Every row comes from one small tree of marks. The marks that hang from a mark follow it in brackets, in alphabetical order. Every link used is in the known rows. Which tree was each row made from?
Known rows
pimit(nefofu(toli(vaposon(gaso)))): [-0.62  0.84  1.03 -0.27 -2.39 -0.28  2.93  0.83 -1.08  2.74  0.34 -0.96
  1.64 -2.49  2.44  0.18  0.68  0.71 -0.34  1.14 -2.79 -0.34 -4.93 -0.38
 -0.72  0.39]
gaso(neta vaposon(nopok toli(nefofu(pimit)))): [-3.00 -0.86  1.23 -0.98  2.83 -1.36 -2.46 -1.55  1.25 -4.21  2.00 -1.75
 -1.30  2.74 -1.54  3.12 -0.62 -2.80 -2.12 -2.29  1.54  0.82  3.98 -1.79
  0.18  2.25]
medu(pimit(nefofu(toli(vaposon(nopok))))): [-0.99 -1.40 -0.02  2.11 -0.80  0.51  0.78 -1.31 -1.39  0.67 -1.71 -1.37
  1.27 -0.68  0.42 -2.59  1.08  0.83 -1.60 -1.65 -0.67  2.53 -1.69  2.94
 -0.15  0.15]
medu(pimit(nefofu)): [ 1.99 -1.07  5.04  2.29  0.83 -1.23 -0.52 -0.26 -3.63  1.84 -0.33 -1.72
  2.28  0.21 -0.61 -4.71  2.50  3.65  1.09  0.23  0.56  1.47  1.05  1.44
  3.79 -0.71]
nefofu(pimit toli(vaposon(nopok))): [-2.20 -0.65  1.12 -0.43 -1.14  2.40  0.15  0.73  0.03  0.58  0.01 -0.34
  0.36  1.25 -0.93 -1.51  0.08 -3.15 -1.26 -0.72 -1.55  3.57 -0.60  0.87
 -2.41  1.76]
nopok(neta(gaso(vaposon(toli(nefofu))))): [-0.27  0.61 -1.49  0.62 -0.24  1.10 -1.27 -1.90  0.09 -1.31  1.54 -2.81
 -1.82  1.14  0.55  1.53 -0.17  0.06 -0.67 -0.25 -0.43 -1.90  1.27 -1.15
  2.60 -0.99]
fimin(neta(gaso(vaposon(nopok toli(nefofu))))): [-2.59  0.24  0.56 -0.25  2.86  0.36 -0.45 -3.02  0.47 -4.66  1.06 -1.89
 -3.12 -0.20  0.00  3.36 -2.35 -0.37 -0.47 -1.31  2.48 -1.70  1.36 -0.45
 -0.19  0.52]
nopok(neta(fimin gaso(vaposon(toli(nefofu))))): [ 1.31  0.82 -2.43  1.31  0.31  2.61 -1.86 -0.99  1.53  0.34 -0.21 -4.55
 -1.76  2.59  1.60  1.56  1.04 -0.60 -0.11  0.41 -0.77 -2.55 -0.12 -1.18
  1.32 -1.96]
gaso(vaposon(nopok(neta(fimin)))): [ 2.26 -1.29 -0.54 -0.21  1.30  0.01 -2.21  0.36  2.77 -2.53  0.02  1.89
 -0.76  0.79 -2.37 -0.19 -1.37  0.03  0.46 -1.62 -0.42 -0.58  1.22  0.20
  0.15 -1.57]
rumo(medu(pimit(nefofu))): [ 0.43 -0.20  2.01  4.06  0.44 -1.33 -1.41  1.75 -4.39  1.49 -1.33 -2.36
  1.66  0.74 -0.89 -3.32  2.72  3.70  1.47  2.21  1.30  0.43  0.16  2.59
  3.42 -1.17]
rumo(medu(pimit)): [ 0.57 -0.88  1.50  3.43 -0.90 -0.09 -1.44  2.22 -3.15  2.71 -0.37 -0.95
  1.43  1.53 -1.32 -2.94  1.31  2.20  1.84  2.21  1.15  0.83  1.36  2.37
  1.35 -1.37]
neta(fimin gaso(vaposon(nopok toli))): [-0.79 -2.50 -0.92 -0.83  0.11  2.22 -0.86 -0.76  0.84 -0.22  0.18 -0.32
 -1.12  3.49  0.31  1.42 -0.89 -0.14 -1.26  0.33  0.54  1.40  0.09  0.78
 -3.25  0.26]
vaposon(gaso(neta(fimin))): [ 2.35 -0.01  1.93 -1.97  0.88 -2.44  0.74  2.23  1.75  3.66  0.31  1.98
  1.60  0.40  1.02  1.04 -0.16  0.43  1.95  0.70  0.33 -2.12  0.58 -3.04
 -1.12 -0.11]
ripi(rumo(medu)): [ 0.59  3.37  3.76  2.75  2.99  0.25 -0.83  3.67 -3.09  0.54 -1.03  1.60
  0.52  0.51 -2.77 -1.90  1.54  3.55  1.54  2.91 -0.15 -1.45 -2.33  2.98
 -1.09 -0.80]
nopok(neta(fimin gaso(vaposon(toli)))): [ 2.05 -1.47 -1.64 -0.09 -0.93  2.60 -1.18  0.35  1.81  1.28 -0.17 -0.92
 -0.67  4.21  0.70  0.01  0.16 -0.23  0.35  0.21 -1.05 -0.80  0.31 -1.16
 -0.67 -1.84]
nopok(neta): [ 3.17  0.58  1.89  0.08  0.63 -1.35 -0.76  1.10 -0.85 -0.45  0.67  2.28
  0.21 -0.44 -1.94 -2.44 -0.08  1.41  2.16 -0.13  0.20 -0.48  2.12  0.15
  3.16 -1.63]
pimit(nefofu(toli(vaposon))): [-0.16  1.25  3.10  1.47  0.95  0.38  0.32  0.99 -2.01  2.29 -0.57 -2.36
  1.69 -1.39  1.30 -1.33  1.15  0.58  0.02  0.66 -1.67  0.38 -3.88  1.74
  0.14 -0.14]
medu(pimit(nefofu(toli(vaposon(gaso nopok))))): [-1.41 -2.12 -2.22  0.43 -4.07 -0.02  3.22 -1.60 -0.28  1.02 -0.79 -0.08
  1.05 -1.90  1.66 -1.12  0.49  0.90 -2.15 -1.16 -1.97  2.02 -2.86  0.48
 -0.91  0.64]
rumo(medu): [ 0.12  1.20  2.15  2.08  1.02 -0.99 -1.64  3.24 -3.29  1.07  0.35  0.23
  0.55  0.13 -1.70 -0.76  0.19  1.68  2.15  3.09  1.36 -0.47  0.22  2.30
  0.89 -0.90]
neta(fimin gaso(vaposon(nopok))): [-0.33 -1.28  1.46 -0.78  1.46  1.84 -1.54  0.14  1.37  1.53  0.42 -0.02
 -0.24  1.58 -0.52 -0.47 -1.27  0.17 -0.17  0.07 -0.38  0.19  0.70  0.37
 -1.84  0.61]
gaso(vaposon(nopok toli)): [-0.98 -2.76  1.00 -0.47  0.22 -0.59 -0.91 -1.19 -0.69 -3.96  2.14  1.92
 -0.83  1.25 -1.85  1.77 -2.17  0.63 -1.30 -1.05  0.93  2.43  1.13  1.57
 -1.88  0.33]
nopok(neta(fimin gaso)): [ 3.44  0.73  0.09 -0.11  0.35  1.40 -0.87  1.36  0.74  3.14 -1.37  0.09
 -0.06  1.74  0.29 -2.75  1.20  0.67  2.16  1.15 -0.19 -1.47  1.16 -0.76
  1.79 -1.73]
toli(nefofu vaposon(gaso nopok(neta(fimin)))): [ 0.89  2.74 -5.27  0.17 -1.39 -0.20  0.45 -1.56  1.52 -1.96 -0.76 -0.02
 -0.76 -5.28  1.17  1.78  0.14 -1.09 -0.31  0.16 -0.78 -1.88 -1.82 -0.42
  1.51 -0.73]
rumo(medu(pimit(nefofu(toli(vaposon(nopok)))))): [-2.57 -0.68 -2.91  3.92 -1.27  0.62 -0.11  0.55 -2.04  0.15 -2.80 -2.16
  0.64 -0.22  0.17 -1.23  1.19  0.68 -1.10  0.42  0.18  1.53 -2.60  4.06
 -0.49 -0.41]

Write each row's tree
[-0.95  0.43 -0.75  0.83  1.35 -1.49 -0.53 -2.49 -2.63 -4.64  0.77 -0.73
 -1.81 -0.85 -0.51  2.29  0.09  0.51 -0.94  0.52  2.93  1.42  0.93  2.33
  1.08 -0.12] -> vaposon(nopok toli(nefofu))
[ 0.38  0.40 -4.89 -0.11 -1.22  3.30  0.54  0.27  3.07  2.06 -2.87  0.24
 -1.08  0.86  1.24 -0.75 -0.24 -2.20 -0.50 -0.67 -1.20 -0.33 -1.63  0.78
 -2.17 -0.87] -> nefofu(toli(vaposon(nopok(neta(fimin gaso)))))
[-1.88 -1.44  2.34 -1.28  0.84  0.47 -0.92 -0.65  0.05 -0.22  2.07  1.66
 -0.56  0.10 -1.58 -0.65 -2.51  0.90 -0.73 -0.86  0.00  0.80  2.30  0.49
 -0.51  1.38] -> neta(gaso(vaposon(nopok)))
[ 1.05 -0.59  3.94 -0.07  1.28  2.71 -1.68  1.54  0.59  4.83  0.76 -2.06
  1.04  2.37  0.61 -1.41 -0.15  0.64  1.06  1.22 -1.49 -0.90 -0.26 -0.48
 -1.21 -0.28] -> neta(fimin gaso(vaposon))
[ 0.90  1.23 -3.49 -0.11  0.06  1.92 -0.74 -0.48  1.07  0.55 -2.11  1.45
 -0.18 -1.73  0.24 -1.76 -0.28 -1.09  0.19 -0.34  0.01 -0.10  0.34  1.03
  0.28 -0.32] -> toli(vaposon(nopok(neta(fimin gaso))))
[ 1.16  1.27  0.94 -1.24  0.40 -1.12  0.53  1.65  1.43  4.46  0.09  1.25
  2.96 -2.41  2.23  0.95 -0.50 -0.85  1.08  0.61 -0.57 -1.74 -1.20 -2.03
 -1.77  0.58] -> toli(vaposon(gaso(neta(fimin))))
[ 1.65 -2.01  3.38  2.27 -0.42 -0.01  0.68  0.49 -1.65  3.21 -1.18 -2.70
  1.32  2.80  0.26 -3.58  2.51  2.43  0.36 -0.37 -0.99  1.06 -1.00  0.99
  1.22 -1.30] -> medu(pimit(nefofu(toli)))
[ 0.54 -1.90 -3.08 -2.76 -0.23 -2.77  1.56 -0.18  1.92 -1.52 -0.25  3.56
 -0.52  1.40  0.92  3.82 -0.99 -0.34 -0.45 -0.15  2.49  0.08  0.92 -1.73
 -3.17  0.39] -> vaposon(gaso(neta(fimin)) nopok toli)
[ 2.50 -0.25  0.83 -0.05  0.36  2.29 -1.73  1.35  2.12  3.12  0.05 -0.70
  0.11  2.43 -0.15 -1.80 -0.24  0.28  1.25 -0.05 -1.91 -2.08  0.86 -1.56
  0.84 -1.42] -> nopok(neta(fimin gaso(vaposon)))
[ 2.32 -1.83 -6.05 -1.78 -3.52 -1.03  1.92 -0.70  1.70 -3.73 -0.69  3.62
 -1.68  1.13  0.09  2.09 -0.14  0.16 -0.10  0.26  0.73  0.56 -0.18 -0.87
 -1.11 -1.52] -> vaposon(gaso nopok(neta(fimin)) toli)
[ 1.12 -0.46 -6.00 -1.14 -3.92  1.41  2.51  0.47  3.86  0.34 -1.57  2.20
 -0.59 -1.07  1.12  1.33 -0.68 -2.04 -0.58 -0.80 -2.42 -0.67 -3.27 -0.78
 -3.03 -1.13] -> nefofu(toli(vaposon(gaso nopok(neta(fimin)))))
[ 1.95 -1.19 -0.49 -1.91 -0.50 -2.08  1.26  1.35  1.20  1.81  0.10  1.52
  0.87  2.35  1.89  2.89  0.22 -0.24  0.87  1.05  1.24 -0.96 -0.05 -2.48
 -2.55 -0.36] -> vaposon(gaso(neta(fimin)) toli)
[ 1.97 -0.07 -2.44 -0.91  0.59  0.68 -0.65 -0.02  1.42 -0.27 -1.73  2.20
 -1.26  0.99 -0.85 -1.82 -0.01  0.32  0.93 -0.22  0.97 -0.55  2.21  0.15
  1.07 -0.95] -> vaposon(nopok(neta(fimin gaso)))
[-1.12  3.34  1.05 -0.60  1.00 -2.65  0.51 -0.39 -0.25  1.86  1.72 -0.44
  1.78 -5.50  1.96  2.48 -0.85 -0.76  0.23  0.04 -0.02 -2.87 -0.23 -2.16
  1.56  1.35] -> toli(nefofu vaposon(gaso(neta)))
[-3.05  2.07 -0.23 -0.91 -1.94  0.28  0.84 -1.55 -1.17 -1.34  1.82 -1.19
  0.28 -4.15  0.18  0.62  0.47 -2.17 -1.50  0.52 -1.22  1.61 -0.22 -1.03
  1.26  2.83] -> toli(nefofu(pimit) vaposon(gaso nopok))
[ 1.59 -1.20 -4.85 -0.76 -0.75  1.10 -0.02 -0.99  0.95 -2.14 -1.98  1.71
 -2.27  2.94  0.10  0.04  0.33 -0.09  0.01  0.21  1.80  0.82  1.66  0.56
 -0.32 -1.27] -> vaposon(nopok(neta(fimin gaso)) toli)
[ 0.18 -0.04  6.34 -0.83  2.77  0.84 -0.41  0.67  0.43  1.36  1.81 -0.21
  0.08  0.25 -0.78 -0.92 -2.48  0.77  2.24 -0.73  0.14 -2.39  1.49 -1.81
  0.11  0.22] -> fimin(neta(gaso(vaposon)))
[-1.66 -1.99  1.41 -1.55  1.59  0.43  0.33 -1.67  0.74 -3.89  1.09  1.42
 -2.07  1.21 -0.93  1.83 -3.37 -0.20 -0.01 -1.67  2.27 -0.06  1.93 -0.46
 -2.02  0.63] -> fimin(neta(gaso(vaposon(nopok toli))))
[ 0.52  1.21  2.27  4.61  1.23  1.26  0.72  2.92 -2.28  2.22 -3.53 -2.28
  0.60  3.79 -1.09 -3.49  4.04  4.34  0.14  1.60 -1.57 -1.02 -4.26  2.90
 -1.19 -1.69] -> ripi(rumo(medu(pimit(nefofu(toli)))))
[-1.85  3.01  2.27 -1.20  0.31 -1.22  0.06  0.28  0.11  2.35  1.73 -2.01
  1.92 -2.88  1.45  0.94  0.74 -2.81 -0.18  0.01 -0.89 -1.10  0.99 -3.83
  1.89  2.66] -> toli(nefofu(pimit) vaposon(gaso(neta)))
[ 2.76 -0.63 -3.52 -1.90 -2.04 -1.33  1.32  0.20  2.19 -1.80 -0.46  4.08
 -0.99 -0.81 -0.67  0.35 -0.48  0.61  0.89  0.07 -0.12 -0.84  0.37 -1.45
  0.41 -1.21] -> vaposon(gaso nopok(neta(fimin)))
[ 0.61 -1.37 -3.02  2.00 -1.77  0.22  0.75 -1.60  0.40 -1.28 -2.42 -0.08
  0.20 -0.69 -0.09 -2.95  1.05  0.59 -1.29 -2.94 -1.05  1.34 -0.70  1.84
  1.80 -1.14] -> medu(pimit(nefofu(toli(vaposon(nopok(neta))))))
[ 0.87 -0.76 -0.55 -2.79  1.01 -3.09  0.91  0.80  2.38  0.17  0.05  4.01
  0.29 -0.39  0.06  1.95 -1.32  0.06  0.55 -0.34  1.68 -1.21  1.38 -2.06
 -1.82  0.71] -> vaposon(gaso(neta(fimin)) nopok)
[-1.13  3.32  4.41  1.68  1.26  1.56 -1.92  0.08 -2.83  1.65  1.28 -4.69
  1.72 -2.16  0.03 -1.95  2.17 -1.94  0.26  1.15 -1.12  1.26 -0.01  0.30
  2.78  1.44] -> toli(nefofu(pimit) vaposon)
[-0.35  0.96 -0.46 -1.20  0.21 -3.48  1.16 -0.96 -0.26 -0.59  1.79 -0.13
 -0.27 -0.72  1.75  4.06 -0.26  0.07 -0.09  0.60  1.92 -2.11  1.05 -2.63
  0.75  0.39] -> vaposon(gaso(neta) toli(nefofu))
[ 0.07  0.41 -3.64 -1.68 -3.10 -1.57  1.77 -1.09  0.50 -2.54  0.89  5.04
  0.07 -5.12 -0.71  0.20 -2.13 -0.13 -0.27 -1.04 -0.68  0.28  0.19 -0.40
  0.92  0.33] -> toli(vaposon(gaso nopok(neta)))
[-1.31 -0.96  3.80 -1.66  2.93  0.11 -0.31 -0.69  1.07 -2.11  1.41  1.82
 -1.28 -0.52 -1.84  0.05 -3.59  0.25  1.06 -1.88  1.40 -1.34  2.41 -0.85
 -0.57  1.00] -> fimin(neta(gaso(vaposon(nopok))))
[-2.95 -1.02 -1.08 -3.24 -2.08 -0.56  2.18  0.92  3.09  1.36  0.64  2.31
  0.62  0.54  0.30  1.41 -1.29 -4.02 -1.63 -1.84 -1.43  1.12  0.57 -3.00
 -3.22  3.01] -> nefofu(pimit toli(vaposon(gaso(neta) nopok)))
[-1.79  0.18  0.40  0.23  0.65 -0.06 -0.94 -1.87 -2.26 -4.21  0.91 -2.27
 -1.65  1.86 -1.16  0.77  1.74 -1.42 -1.32  0.51  1.75  2.99  2.07  0.78
  1.37  1.30] -> vaposon(nopok toli(nefofu(pimit)))
[-1.46 -0.42  0.06  0.22 -0.31  0.90  0.61  0.08 -0.10  0.07 -0.05  1.25
  0.28 -1.31 -0.23  0.08 -1.37 -1.07 -0.90 -0.69 -0.54  1.94 -1.73  2.61
 -2.66  0.39] -> nefofu(toli(vaposon(nopok)))
[-1.64  0.41  0.75  0.65  1.06 -0.36  0.48 -0.35 -1.31 -1.19 -1.06 -0.21
  0.32 -2.19  0.13 -0.27 -0.06  0.33 -1.14 -0.59 -0.40  1.37 -2.96  2.66
 -0.70  0.64] -> pimit(nefofu(toli(vaposon(nopok))))
[-2.31  0.13 -1.46 -2.09 -0.06 -3.16  2.50 -0.25  1.53 -0.38 -0.40  2.35
  0.69 -2.89  1.56  2.57 -1.50 -0.46 -1.59 -1.81 -0.10 -0.97 -1.88 -1.26
 -1.58  1.99] -> pimit(nefofu(toli(vaposon(gaso(neta) nopok))))
[-0.70  3.22  1.03  0.43 -1.30 -0.38  0.89 -0.79 -2.20  1.92  2.01 -1.70
  1.44 -5.87  1.65  1.05 -0.01  0.20  0.07  1.78 -1.27 -1.07 -2.43 -0.47
  1.64  0.69] -> toli(nefofu vaposon(gaso))
[-0.43  0.95  3.00  0.92  0.55  0.64 -1.15 -0.48 -3.02 -0.88  1.31 -4.40
 -0.27  2.61 -0.19 -0.26  2.71 -1.07 -0.03  1.64  0.62  1.96  1.25 -0.25
  2.12  0.40] -> vaposon(toli(nefofu(pimit)))
[-0.27  0.39 -2.63 -0.03 -0.20 -0.27 -1.14 -2.06 -0.57 -6.24  0.19 -1.02
 -2.60  1.70 -1.91  0.40  1.51 -1.84 -0.93 -0.77  1.42  1.79  3.38 -0.29
  3.25 -0.03] -> vaposon(nopok(neta) toli(nefofu(pimit)))
